Each row was made from one small tree. The marks that hang from a mark follow it in brackets, in the order of their numbers. Every link used is in the known rows. Write each row's tree.
Known rows
j121[j215]: [ 0  1 -1  0  6  4 -8  9  8  6  3 -7  2 -2  3  8 11 -3 -2]
j133[j121[j215 j858[j338[j582] j392]]]: [  1  -1  12  -6   7 -18  -3  13 -13 -14   7   2  15  -6 -15 -17  -6   0
  -8]
j392[j858[j121[j133] j338[j582[j736]]]]: [ -6   1   8   0  -2 -27  16   6  -9 -16  -3   8  -7  -3  -3 -39 -16  -1
   3]
j582[j338 j736]: [  4  -4  -3  -8   0   4 -12  -1  -1   2  -9   7  -2  -5  -5  -9   2  -3
  15]
j858[j338[j582] j392]: [ -2  -2   4  -3  -4  -9   9   4 -11 -12   3   5   4 -14  -3 -18  -8  -3
  -3]
j392[j858[j338]]: [  4   3   2   7  -5 -11   7   7  -8  -8  -1   2 -11 -11  -5 -22 -12  -8
  -2]
j392[j858[j121[j133] j338[j582]]]: [ -7   3  11   4  -2 -22  22   9   2 -18   0   3  -9  -3   1 -35 -13   1
 -10]
j215[j121[j133 j858[j392]]]: [  9  -1  14 -10   0  -1   2   7  -3  -2   6 -11   9  -2  -2  -7  -6   7
  -1]
j858[j121[j133 j215] j338 j392]: [  5   0   6  -1   3  -8  -7  17  10  -7   7 -16  -1 -15  -7 -10   4   1
   2]
j215[j121[j133 j858[j338]]]: [  4  -4  15  -2   0  -4  -8  13  -2  -6  -1  -4   0   5   0 -18 -15   5
  -5]
j215[j121[j858]]: [  7  -1  10  -3   4  -4  -2   4 -11  -1   3  -5   4   1   1  -1  -6   5
  -5]
j121[j133 j215 j858[j338[j582] j392]]: [ -6   9  12  -6   5 -15   1  18   2  -5  10  -8   8  -4  -5 -18   9   0
  -6]
j392[j858[j338[j582[j736]]]]: [ -5   1   2   0  -4 -19  13   3 -22 -11  -4  13  -5  -6  -2 -33 -16  -9
   4]
j392[j858]: [  2   4   0   3  -3  -8  13   1  -3  -2   2   1  -6  -4  -3 -10  -6  -4
  -3]
j121[j133 j215 j858[j338[j582]]]: [-10   8  13  -1   7 -14  -3  19   7  -4   4  -5   6   7   0 -18   9   0
  -9]
j858[j121[j133] j338[j582[j736]] j392]: [ -4  -3   8  -8  -3 -19   7   4 -12 -15   0   1   3  -9  -6 -29 -11   2
   9]
j858[j121 j338 j392]: [  7   0   2   1  -2 -13   1   6 -10 -13   6  -5  -5 -25 -10 -11  -7   2
   3]
j736[j582[j338]]: [  7  -6  -2  -4   1   6 -10   0  18   5  -2   9  -2 -10  -7  -5   7  -3
   1]
j858[j121[j133 j215] j338[j582] j392]: [ -4   1   9  -3   3 -12   4  16   9 -11   8  -8   3 -11   0 -17   3   2
  -5]
j215[j121[j858[j392]]]: [ 13   0   9  -8   2  -4   1   4 -17  -2   9  -8   8 -11  -5   0  -6   6
  -1]
j133[j121[j215 j858[j338 j392]]]: [  7   0   8  -4   6 -14 -14  15 -12  -9   6  -5  11 -10 -19 -12  -5   1
   0]

Write each row's tree
[ -2  10   8  -4   6 -17   0  16 -10  -6  10  -5   7 -17  -7 -11   9  -2
  -6]
j121[j215 j858[j338[j582] j392]]
[  2  -2  18  -8  -2  -9   6  11 -10 -11   4  -3   7  -3  -1 -25 -14   5
  -8]
j215[j121[j133 j858[j338[j582] j392]]]
[ -1   2   3   2   8  -4  -5  12  20  -1   3 -13   1   3   3   2  10   5
  -2]
j858[j121[j133 j215]]
[ -6  -3   9  -8  10 -21 -13  11 -19 -10  -2  10  13   5 -11 -23  -9  -3
   2]
j133[j121[j215 j858[j338[j582[j736]]]]]
[  1   1   6  -1   0 -17  12   4 -13 -18   6   1  -1 -21  -4 -18  -8   2
  -5]
j858[j121 j338[j582] j392]
[  2   0   2  -4   5 -18  -2  10 -17  -9   5  -4   3 -21  -5 -15  -1  -4
   8]
j858[j121[j215] j338[j582[j736]] j392]
[  1   5   6   6   3 -15   1  17  12  -9   3 -10 -12  -7  -3 -20  -2  -3
  -4]
j392[j858[j121[j133 j215] j338]]
[ -4   7  10   1   7 -10 -14  21   8   1   3 -12   1   3  -5 -11  10  -2
  -3]
j121[j133 j215 j858[j338]]
[ -7   1   9   1   6 -10   0  16  14 -10   2  -4  -1   0   5 -16   4   1
  -8]
j858[j121[j133 j215] j338[j582]]
[ -6   5  10   6   3 -19  13  17   9 -14   5  -4  -6  -3   3 -27  -3  -2
 -12]
j392[j858[j121[j133 j215] j338[j582]]]
[ -3   6   8  -7   0 -25   1   5 -31  -9   4   5   8 -14 -12 -25  -4  -3
  10]
j121[j858[j338[j582[j736]] j392]]
[ -5   4   5   5  -5 -15  18   4 -10 -13   0   9  -8  -7   0 -28 -13  -7
 -10]
j392[j858[j338[j582]]]
[  1   8  10  -4   5 -10 -11  21   4   0   8 -15   4  -8 -11 -11  11   0
   2]
j121[j133 j215 j858[j338 j392]]
[ -6   5  12 -10  -1 -22   3   8 -18  -9   1   2   9  -5 -10 -32  -3   1
  10]
j121[j133 j858[j338[j582[j736]] j392]]
[  9  -4  16  -6  -2  -5  -5  12  -8  -7   3  -9   3  -7  -6 -19 -13   5
  -1]
j215[j121[j133 j858[j338 j392]]]
[  6   5   2  10   4 -18   0  16   0  -9   6  -8 -12 -19  -4 -13  -2  -6
  -5]
j392[j858[j121[j215] j338]]
[ -2   7   7  -8   7 -20  -6  13 -24  -3   7  -3   9 -15 -11 -15   5  -5
   7]
j121[j215 j858[j338[j582[j736]] j392]]
[ -2   6   5   8   5 -22  14  14  -3 -13   6  -1  -7 -14   1 -20  -4  -4
 -12]
j392[j858[j121[j215] j338[j582]]]
[  2   0   6  -4  11 -10 -11   9  -2  -2   4  -3  12   9 -11   0   2   4
  -5]
j133[j121[j215 j858]]
[ -5  11   8  -3   9  -6  -9  15  12   7   5 -14   6   8  -2   0  17   3
  -3]
j121[j133 j215 j858]
[ -6   7  15  -6  -1 -19  10  11  -6 -11   6  -1   5  -5  -8 -27  -2   4
  -4]
j121[j133 j858[j338[j582] j392]]
